Known rows, with every step that occurs
lalikin-sepon-fubopo: [ -8   2  21   2  -6  -3   1  -2 -12   6 -21  -3  -5  -2   6 -20  -5   0
   1  11   4   3  -3  17   9]
zodes-pagit-sepon-lalikin-buta-fuliz: [  1  -4   2 -10  -9   5  -3   1   3   1   4  15 -15 -26  -6  13   7  24
  -1  20   3  11 -22  17   7]
lakek-pagit-sepon-lalikin-buta-fuliz-vasiv: [ -1  -5   7  -2 -10  10   0  -2  10   6  -4  14  56  24 -12   8  -3  27
  -8  20 -15   2 -22   7   4]
buta-lalikin-sepon-pagit: [ -8   6  19  -7 -11  12  11  -2  -8  16   2   3  -2  14   1   0  -1   4
   0  36   4   8 -13  -9  12]
lalikin-sepon: [ -3  10  15   2  -4  -1   0  -1  -2   8 -10  -4  -3   3   4   1  -2  -4
   0  15   1   2  -1  15   5]
vasiv-fubopo-sepon: [  7  -6 -30  -3  -9   4   2   4  -7  -6  -1   1  -5  -2  -2  11  -7  16
  -8  -1   3   5   3  12   7]
pagit-sepon-fubopo-vasiv: [ -1  -9  -8   5  -3  -1   6  -2 -23 -11 -21  12  17  25  -1  -3 -14  21
  -3  -1   6   4   0   6   4]
sepon-lalikin-buta-fuliz-vasiv: [  2  -1  12  -9 -19   3  -3  -2  17  -1  14   7  15   1  -4   0   5  10
 -12  24   5   7 -30   4   5]
zodes-pagit-lakek: [  1  -6  -1 -12   0  -3  -1   3   7  -6 -12   1 -18 -38  -6   7 -16   9
   1   2  18   4  -5   3   4]
fuliz-buta: [  6   2  -1  -4  -5   6  -3   1  12   1  12   5  -4   0  -7   4  13   3
   0  12   0   1 -19   6  -3]
fubopo-vasiv-fuliz-buta-lalikin: [  9   3 -11  -4 -14   2   7  -3  -3  -2  16  10  12  11  -9  24 -15  12
  -6  13  -8  -2 -23 -11   3]
vasiv-fuliz: [  2  -2   2  -4  -7  -3   3  -1 -18  16   0   3   4  -1  -3   3  -5  12
   0  -7 -10  -4  -8   0   2]
pagit-lakek: [ -1  -6  -1 -12  -4  -4   2   1   2  -4 -18  -4  24  10  -2  -4 -13   5
   0   1  21   2  -1  -5   1]
sepon-fubopo-vasiv-fuliz: [ -1  -9  -1   1  -9  -7   7  -3 -23  -7 -12   5   3   1  -3  -9 -25  14
  -4 -13   1  -3  -6  -1   7]
buta-lalikin: [ -3   1   1  -8  -7   7   4  -1   4   5  12   3  16   6   1   0   5  -3
   1  27  -7   4 -12 -19   4]
buta-lalikin-sepon-pagit-lakek: [ -8   3  19 -13 -14  10  12  -2  -6  13  -7   1  10  18   0  -3  -8   6
   0  37  15  10 -14 -12  13]
sepon-pagit: [ -3  -5  10  -1  -2   9  10   0 -15   6  -4   5 -24   9  -7  -2  -6  15
  -3  -4  17   4   0  -3   7]
buta-fuliz-vasiv-fubopo: [  9  -5  -3   3  -8  -3   2  -2  42  -3  -3   7   6  -7  -9  14 -14   8
 -18  -7   1  -4 -17  -2   1]
lalikin-buta: [ -2   2   1   1  -6   5  -3   1  -5  -3 -10   4  -4  -5  -3   3  -2   1
   0  16   0   5 -19  14   1]
buta-lalikin-sepon-fubopo: [-10   3  18  -7 -12   5   5  -3  -6  10  -4   0  12   5   5 -16   1  -3
   2  36  -4   6 -15  -6  11]
fubopo-sepon-pagit-lakek: [ -1  -4 -20  -9  -5  11  11   5 -16   2  -9  -2  -3  19  -4  -3  -9  37
  -4   0  25  11   4   0  11]

Rows
[ -6   2  22  -6  -8   4  10  -1 -13  10 -25  -3  -7  16  -2  -3 -15  11
  -2  12  27   7  -2   9  11] : lalikin-sepon-pagit-lakek
[ 12  -4 -20  -2 -14   1   2   2   7  -7   8   4   8   1  -5  11 -19  18
 -24   8  11   6  -3   2   4] : fuliz-vasiv-fubopo-sepon-lalikin
[  5   0   1 -12 -16   6   4  -1  -6  19  18   9  10   3  -7   6   9  12
   1  20 -14   0 -30  -7   2] : vasiv-fuliz-buta-lalikin
[  5  -9 -24  -3 -10   9   9   4 -17  -3  -3   4 -20   3  -7  10 -10  25
 -10  -3  14   8   3  10  11] : vasiv-fubopo-sepon-pagit
[  1  -8  -1  -5 -15  -1   7  -4 -14  -4   0   9   9   4  -5  -7 -15  14
  -4   7  -3  -1 -22  -8   8] : sepon-fubopo-vasiv-fuliz-buta-lalikin
[ -1   1   3   0  -8   5  -3  -1  19  -1  -8   6   0  -6  -5   6   4   6
  -1  12  -5   2 -31  13   3] : lalikin-buta-fuliz
[ -6   3  13  -6 -17   2   9  -4 -15   9  -3   3  16   8   3  -4 -13   4
  -1  31  -7   4 -18  -8  13] : buta-lalikin-sepon-fubopo-vasiv-fuliz
[  7   0 -15   3 -14   5  -1   2  26  -5 -10   9   2  -7  -9  16 -11  18
 -15  12  -1   5 -31  16   5] : lalikin-buta-fuliz-vasiv-fubopo-sepon
[  0  -5   1  -8 -10   4   1  -2 -19   3   6  10  26  28   1  -1  12  19
  -2  18   6  10  -2   5   3] : pagit-sepon-lalikin
[  6   1   2   4  -3  -2   1  -3  43   1   0   5   9  -2  -6   8  -7   9
 -14  -5  -2  -4 -17  -6   0] : buta-fuliz-vasiv
[  2  -8  -1  -1 -11  -4   6  -3 -16  -7  -6   7   1   1  -6  -7 -18  16
  -4  -6   0  -3 -16   2   6] : sepon-fubopo-vasiv-fuliz-buta
[  8   8  -3  -3 -16   1   7  -3  -5   2  11   8  11  12  -6  24 -16   9
  -5  21  -8  -1 -23  -3   5] : fubopo-vasiv-fuliz-buta-lalikin-sepon
[ -1  -3  12 -12 -19   5  -3  -2   8   0  15   5  12   2  -1  -3  15   9
  -4  24   2   8 -28   7   7] : sepon-lalikin-buta-fuliz
[ -2  -2  10 -11 -17   5  -4  -1 -11  -2  14   4   9   2   1  -5  10   5
  -3  28   7  10 -19   8   6] : sepon-lalikin-buta
[ -5  -6   7  -5  -9  11  -1  -1   2   7  -2  13  54  25 -10   6   7  25
   0  20 -18   3 -20  10   6] : lakek-pagit-sepon-lalikin-buta-fuliz
[ 12  -2 -25   4  -8   0   2   3  11  -7  -3   4   2  -3  -6  15 -25  16
 -22   0   8   3  -1   4   2] : fuliz-vasiv-fubopo-sepon
[  4   4 -18  -8 -17   8  -2   2   9  -1  17   3  13   7  -1   3   6  30
 -12  22   3  12 -21   9   9] : fubopo-sepon-lalikin-buta-fuliz-vasiv
[ -4   4  13   6  -7  -5   4  -3 -11  -5 -20  -2  -2   4   4  -7 -19   1
  -3   8   6   2  -3  14  10] : lalikin-sepon-fubopo-vasiv
[ 11  -5  -7   5  -7  -3   2   1  15  -8  -7   6   2  -6  -7  14 -28   2
 -21  -1   9   0  -3   0  -2] : fuliz-vasiv-fubopo
[  0   3  14 -16 -16  13   7  -1   7  11   5   5   6  16  -7   1   6   8
   0  43  14   9 -30  -4   7] : fuliz-buta-lalikin-sepon-pagit-lakek
[ -4 -10  10 -10  -5   5  12   1 -13   2 -18   1  -5  16  -8  -5 -16  19
  -3  -4  34   6   0  -8   8] : sepon-pagit-lakek
[ -6   9  13  -7 -10   7   4  -2   2  12   5   0  13   8   5   1   3  -6
   2  39  -7   6 -13  -7   8] : buta-lalikin-sepon
[ 10  -5 -12  -4 -15   1   2  -1  35  -3  11   6  12   0  -7  12  -5  21
 -20   2   4   2 -17   0   6] : buta-fuliz-vasiv-fubopo-sepon-lalikin
[  3  -9  -8   1 -10   0   6  -3 -25  -3 -15  16  16  24  -6   0 -10  28
  -3   2   1   3 -13  10   3] : pagit-sepon-fubopo-vasiv-fuliz-buta
[ -1   3  13 -10 -14  10   1  -2   8   9   9   5   5   4  -2  -9  14   1
   2  42  -3   6 -31   1   6] : fuliz-buta-lalikin-sepon-fubopo
